Known rows, with every way that one mark hangs from another
(Y (G T (U X)) W): [ 50  63  34 -34 -73 -25  -8  19  68  10 -13   8 -10  44  -2 -46  -3 -33
 -84 -32 -25]
(G T U): [ -7  -1   8  -3 -20  -4  15  -5 -26  21   4 -26  -2  13   0 -18  18 -22
 -21  -8  35]
(G (T R)): [-28   4  27   0  -5 -20  12  -9   2  -2 -11 -36  28   8   1 -40   8 -17
  24   4  22]
(J W): [ 15  13  24   5  25 -30 -11   1   9  -2   3 -10  -5   3 -13  -8 -10  25
 -17 -15   3]
(G U (Y W)): [ 23   8 -14  -4  -4  -8  41 -32 -15  30  15  28 -20  19  30 -18  45 -40
 -81  -7  12]
(G T): [-16  -6   9   9 -24  -6   4  -4   0  10   0 -15  18  12 -15 -19  -7 -10
   7  -1  10]
(Y (G U) (W J)): [ 25  84  29 -22 -35 -29 -32  15  23  -1  19   1 -10  50  48 -12  30 -10
 -65 -34 -24]
(Y W): [ 20  10  -1   0 -14 -19 -13   6  45  -6  18  10  -4  23  14 -13  12 -11
 -26 -17 -25]
(U G X): [ 28  35  19 -15 -15  20 -23   1  43  -1 -23 -10 -10 -30 -34 -18 -21  31
 -38   4  -6]
(T (G (U X) Y) R): [ 22  44  35  -4   5  -8  49 -36 -22  16 -40   0 -14   6  25 -49  21   0
 -35  -9  34]
(T R): [-11  13  18 -10  20 -17   9  -2   0 -10 -10 -20  12   1  12 -23  17  -9
  16   4   8]
(G U): [  9   4  -3  -8   3  -1  12   0 -25  13   4  -6 -19   3  13   5  21 -13
 -28 -12  23]
(T G R): [-15  21  48  14   6 -28   4  10   8 -24  -6 -21  15  15  33 -29  -4  23
  40 -20 -10]
(Y G): [ 12  45  20 -12 -25  -5  -7  18  28 -11  -6   8  16  14  12   1 -22   1
 -20  -7 -31]
(T (G U (Y W)) R): [  8  31  32  12   7 -32  42 -22  -5   8   8   5   0  35  62 -44  44 -17
 -41 -26   7]
(W J): [ -9  29   8   3   3   1 -23  -9 -30  -3   1 -11   0  11  13  -6  18  18
   5  -2  15]
(G T U Y): [ -8  -4  -3   6 -11   4  58 -45 -53  43  -7   0   4  10   2 -24  29 -39
 -48   8  51]
(X (U G)): [  4   6  13 -17  20  26 -22  25  -3   6  17 -28   7 -20 -10   0   1  35
 -39  -5   0]
(G T (U X)): [ 20  17  10 -22 -34   0  12  -8  -2  27 -26 -10 -19   7 -26 -32   9 -18
 -43  -8  36]

Rows
[-13  50  50 -14 -29 -28  10  15  28 -14 -14 -34  41  25   8 -40 -13 -19
   1  -6 -13]	(Y (G (T R)))
[-32  21  30   8   2   8  40 -45 -12  15 -13 -40  37 -20  -8 -52   6  -2
 -23  18  31]	(U (G (T R) Y))
[ -9   0  15  -1   5  28  28 -18 -31  30   5 -26  29 -18 -25 -28  10  11
 -60  13  33]	(X (U (G T Y)))
[  2  42  28 -17 -46 -15  14  16   1  11  -2 -17   9  27   8 -13  -4 -23
 -43 -14  -3]	(Y (G T U))
[ -3  16  13  -3  -7 -28  56 -41 -13  26   4  -8  12  31  28 -62  58 -58
 -58  -9  35]	(G (T R) U (Y W))
[-22   9  15  18 -18  18  27 -36 -15  25  -4 -18  23 -19 -16 -31  -9   5
 -39  13  22]	(U (G T Y))
[  3   6   1 -13  27  39  20 -14 -34  19   4  -6  11 -27  -9  -7  18  21
 -66  14  23]	(X (U (G Y)))
[ 49  38  19   4 -25 -14  27 -24  20  20 -13  33 -30  31  24 -41  21  -2
 -75 -24   2]	(T (G (U X) (Y W)))
[ 39  22   1 -12 -37  -6  36 -42  13  41 -15  20 -19  24  -7 -55  34 -47
 -93  -4  28]	(G T (U X) (Y W))
[ 24  33   7  -6 -10  36  14 -42  13  18 -33  13  -7 -34 -33 -33  -8  16
 -63  19  10]	(U (G Y) X)
[  2  53  50 -16 -44 -48  -3  21  72 -15   7 -19  40  45  26 -52  -1 -30
 -20 -20 -37]	(Y (G (T R)) W)
[ 13  27  26 -28 -15 -13  20 -10   2  14 -30 -30 -10   6 -16 -57  25 -33
 -26  -5  47]	(G (T R) (U X))
[-28   4  17   8   7  -7  57 -50 -35  22 -17 -17  36   5   2 -54  22 -30
  -6  21  39]	(G (T R) Y)
[ -8   0  26 -12  -1  16 -19  23  -2   8  16 -45  22 -13 -23 -20  -5  26
 -35  -8  15]	(X (U (G T)))
[ 12  41  13 -11  17  14 -15 -19 -12  15  26  -3   9   5  19 -25  47  27
 -86  -4   7]	(X (U (G (Y (W J)))))
[-21   6  12  -2   6  -9  66 -48 -56  31 -13 -22  16   6  15 -50  45 -48
 -37   9  65]	(G (T R) U Y)
[-10   9  18   3  -9 -29  43 -43  13  11   2  -5  33  25  19 -64  32 -41
 -29   5  17]	(G (T R) (Y W))
[  6  27  30  -6 -39  15 -18  -2  45   8 -26 -26   3 -18 -47 -39 -28  21
 -32  -1   8]	(U (G T) X)
[-20  16  42 -17  16   3  -6  18   0   2  10 -63  32 -11 -13 -44  11  12
 -15  -5  23]	(X (U (G (T R))))
[ 23  71  47 -43 -41 -21  13   8  28   1 -36 -27   5  21  -4 -56   2 -30
 -44 -10  11]	(Y (G (T R) (U X)))
[ 11  61  46 -26 -43 -43   8  21  44  -1  12 -23  18  50  40 -46  23 -49
 -48 -29 -15]	(Y (G (T R) U) W)
